Known rows, with every step that occurs:
gevu -> daliz -> legul: [  6  -1 -10   1 -18 -12  -2  -6  -9  -1  14  12  14  -7  -3   1  13 -11
   6 -12  -3  -3   8  -8   0  -4]
poka -> disod -> gevu -> daliz: [-11  -7  15   9   8 -13   7   0 -10  16  15  -2  -3 -10   1  -1   5   1
  -5  -4  -9  16  16   3  -2 -22]
disod -> gevu: [ -1   2   5   9  11 -12   1   3  -4   7   7  -9  -3  -3   0   1  -3  -1
  -3  -3  -7   7   5   1  -1  -6]
gevu -> bogo -> legul -> disod -> poka: [ 13 -28  30 -14   2   0   4  -9  -4  25  26  -3 -14  -9  11 -11   1  16
  10  16  -2   6  -3   2 -11   7]
bogo -> legul: [ 8 -4 -2 -6  3  0  0 -6 -3 13 16 -8 11 -7  0 12  0  5  4  2 -5 -3 -4  4
  5  3]
daliz -> gevu -> bogo -> legul: [ 11  -9   9 -16  -1  -1   7 -11 -11   9  16 -17  11 -13   6  22   8  12
  17   8   5   3   3  10  -8   5]
legul -> bogo: [  4 -10  12   0  -4  -7   0  -9  -6   2   8   0  -1   4   4  -1   1   9
   2  13   2  -2  -7  14   0  -1]
sogud -> daliz -> gevu: [ 7  0  6  9 -5 -5 12 -2 -7 -4 -7  1  6  6 -4  8 -6  2  3 11  0 -5 18 -3
  3  9]
gevu -> daliz -> legul -> bogo: [ 12 -12   1   2 -23 -19   1 -16 -13   5  23  13  14  -3   0   2  14  -3
   9  -1  -1  -6   0   5   0  -4]
sogud -> daliz -> gevu -> bogo -> legul -> disod: [ 16 -24  29  -6   6 -10  14 -14 -15  13   8  -4  -1  -9   7  11  -3  13
  19  21   3  -4  15  10  -5   5]
disod -> gevu -> bogo: [ -5 -10  13   1   0 -12   3   7  -5  17  11  -8 -16  -7   6   3   3   1
   6  -8  -2  13   5   5 -13 -12]
sogud -> daliz -> gevu -> bogo -> vetor -> disod: [  5 -17  16  -9   4  -5  11  -6 -11  -2   6  -4 -11  -7  -9  15   6   5
   8  19  -4  13  32  20  -3 -11]
bogo -> vetor -> disod -> gevu: [  0  -5   9  -1  26 -10  -1  -6  -8   4  16 -12  -8 -14 -11   8   0  -1
  -5  13 -14  16  21  16   3 -20]
gevu -> bogo -> vetor: [ -5 -12   8 -11  -3  -9   2  -2  -5   3  17   0 -20  -3   3   6   4   4
   9  -3  -3  15   9  25 -11 -13]
poka -> disod -> gevu: [-15  -6  21  15  19  -7   2  -3  -2   6   0  -4  -1  -5  -1   6  -1   7
  -2  12  -3   9   8   3  -3 -15]
daliz -> legul -> bogo -> vetor: [  5 -13   8   4  -4 -22  -6 -26  -9 -12  21   9   8   1  -5  15   5   5
  15  20  -2  -2   2  23   2  -1]
bogo -> vetor -> daliz -> legul: [  4  -8  -7  -2 -11  -1 -11 -15  -3 -15  22  12  12  -3  -9  10   1  -2
   6  -2 -12   4  19   0   5  -8]
gevu -> daliz -> legul -> disod: [ 10 -10   5   3   2 -16  -4 -16  -9  -7   8  15   8 -10   2 -11   8 -10
  11   0   1  -4  11  -4  -2  -3]
vetor -> daliz: [  4  -5  -3  -7 -12  15  -3   2   2   2   9   3   3   1   1  -4  -5   2
  -6  -6  -6   4   8 -10   5  -7]
daliz -> legul: [  1   0  -3   8  -6  -7  -6 -11   0 -11  -1  10  14  -3  -8   7   9  -5
   8   0   2 -10   0  -7   1   5]
sogud -> daliz -> legul -> disod -> gevu -> bogo: [ -1 -25  29  19   2 -31   3  -5 -12  11   4  17 -12  -6   2  -6   1  -3
  18   3  -2  -3  17  -3  -9  -4]
poka -> disod: [-14  -8  16   6  13   6   2  -6   0  -2  -7   5   0  -3  -1   3   3   8
   0  13   2   2   3   1  -2  -9]
gevu -> daliz: [  6  -1  -6  -7 -14  -7   5   5  -7   9  14   1   0  -4   3  -8   4  -8
  -4 -15  -4   8   6   1  -1 -10]
legul -> bogo -> vetor -> disod -> poka: [ 12 -19  21 -10   4   0   2 -18  -6   9  28  -4 -12   1  -4  -6   6  13
  -5  36 -10  13   6  17   0  -4]

Rows:
[-19 -19  30   5  18 -18   4  -5  -8   9  20  -3 -19  -8   3  13   3  13
   7   6  -6  23  17  28 -13 -25]
poka -> disod -> gevu -> bogo -> vetor
[  6   0  -5  11  -6 -24   0  -4 -12   9  21   2  11  -8  -3   1   7 -13
   4 -16  -7   5  12  -7  -1 -10]
disod -> gevu -> daliz -> legul
[  3 -27  17  -7  -1  -4  -9 -18  -6 -13  22  16  -7  -8   3  -3   5   4
  19   7  -3   7  23  11  -8 -15]
gevu -> bogo -> vetor -> daliz -> legul -> disod
[  5 -16  10  -3   7 -12  -9 -30  -8 -11  18   7  11 -10 -15  12  14   5
  10  29  -3   0   9  19   5  -9]
daliz -> legul -> bogo -> vetor -> disod
[ 13 -14   5  -9  -5 -18  -1 -25 -14  -2  31   9  10 -14 -11   6  19  -1
   6  16  -9   7  16  22   6 -17]
gevu -> daliz -> legul -> bogo -> vetor -> disod
[ -4 -14  15  -5  15  -4   2   5  -5  18  10 -11 -13 -16  -3  -3  13   1
   0   1  -3  16  13   4  -8 -19]
vetor -> disod -> gevu -> bogo
[  4 -12  15  -7  -1 -13   1 -15 -10  -2  21   0  -7   3   2   9  -1  10
   5  19  -4   7   0  31   2  -6]
legul -> bogo -> vetor
[  2 -12  14   0 -13  -8  15   2 -10   5  -1  -1  -7   4   3  10   0   3
  11   5   3   1  16   2  -8   5]
sogud -> daliz -> gevu -> bogo
[ 13 -19  16  -4  -1  -8  -6 -30  -6  -2  28   8   3  -1 -13   2  14   9
   5  36  -9   5   8   9   1   2]
daliz -> legul -> bogo -> vetor -> disod -> poka
[ -2 -17  22  16  -1 -26   2 -20 -16  10  22   9  11  -9   1   5  12   4
   7   9  -4   5  10   7  -3 -19]
poka -> disod -> gevu -> daliz -> legul -> bogo
[ 12 -16   4  -1 -21   0  -7 -17  -5  -6  20  13  16   2  -3   2   7   7
   7   6  -1  -6   4  -5   6  -3]
vetor -> daliz -> legul -> bogo
[ 16 -15  12   2  -7 -12   0 -16  -5   2  20  16   0  -3   4 -20   6  -7
   6   7  -4   0   9 -15  -8   7]
gevu -> daliz -> legul -> disod -> poka
[  2 -16  15  -3  -7 -15  12  -4 -12  -1   8   0 -10   3  -1  17  -3   7
  14   8  -3   9  24  23 -10  -3]
sogud -> daliz -> gevu -> bogo -> vetor
[ 10 -14   1  -2 -17 -28   0 -22 -15  -1  33  10   8  -3  -3   9  10  -2
  11   5  -7   4   8  24   0 -10]
gevu -> daliz -> legul -> bogo -> vetor
[  3 -15  14  20   2 -18  -1 -11  -5  -4  -8  25   5   1  -5  -5  -3  -5
  11  10  -1 -17  13  -8   6   7]
sogud -> daliz -> legul -> disod
[  1  -9  -1  16 -17 -13   1  -4  -2   1  -2  21   8   5  -9   5   2  -6
   6  -3  -4 -15  10 -13   7   7]
sogud -> daliz -> legul
[ -2 -18  11  -7  -5  -9  -1   4  -7  14  35  -6 -18  -5   3   3  -3   7
   1 -13 -14  24  23  14  -8 -25]
disod -> gevu -> bogo -> vetor -> daliz
[ 15  -9  15  -3  17 -20   2  -9 -17  24  30  -9   0 -19   8  -2  -2   0
   3  -2 -11  10  11  10   0 -11]
bogo -> legul -> disod -> gevu -> daliz
[  3  -6  18  18  21 -18 -10 -19  -6  -9   3   6   7  -8   0  -2   0  -4
  13  12   0  -4  10  -2  -4  -1]
daliz -> legul -> disod -> gevu
[  9  -9  22   3  29 -15  -1 -13 -10  16  19 -12   2 -14   6   4  -6   6
   7  14  -6   3   6   9   1  -3]
bogo -> legul -> disod -> gevu
[ 18 -15  22  -6  13   0   1 -14  -3  17  21  -2  -1  -4   8  -9  -4  13
   4  24  -5   0  -3  -4   0  13]
bogo -> legul -> disod -> poka
[  6 -23  13   6  -4 -19  -2 -21 -11   1  14  18   5  -3 -18   9   8   4
   6  26 -10  -7  17  13  11  -8]
sogud -> daliz -> legul -> bogo -> vetor -> disod
[ -6 -13  14  -2   6 -21   2   1  -9  11  27 -10 -21  -6   4  10  -1   5
   8  -5 -10  22  13  24 -12 -18]
disod -> gevu -> bogo -> vetor
[  1 -21   0  -9 -20  -2  -8  -9  -3  -8  29  11   0  -5  -2   9   9   4
  14  -9  -8   9  19   6  -6 -14]
gevu -> bogo -> vetor -> daliz -> legul
[  4 -14  21  25  12 -28  -2 -10 -10   0  -1  16   0  -2  -4  -2  -6  -4
  10  11  -6  -9  19  -8   3   0]
sogud -> daliz -> legul -> disod -> gevu
[  3  -8  13 -12   4  -6   7 -13  -9 -13  11 -10  -7  -4   4  19   3   7
  17  13   2  15  17  27 -13  -5]
daliz -> gevu -> bogo -> vetor
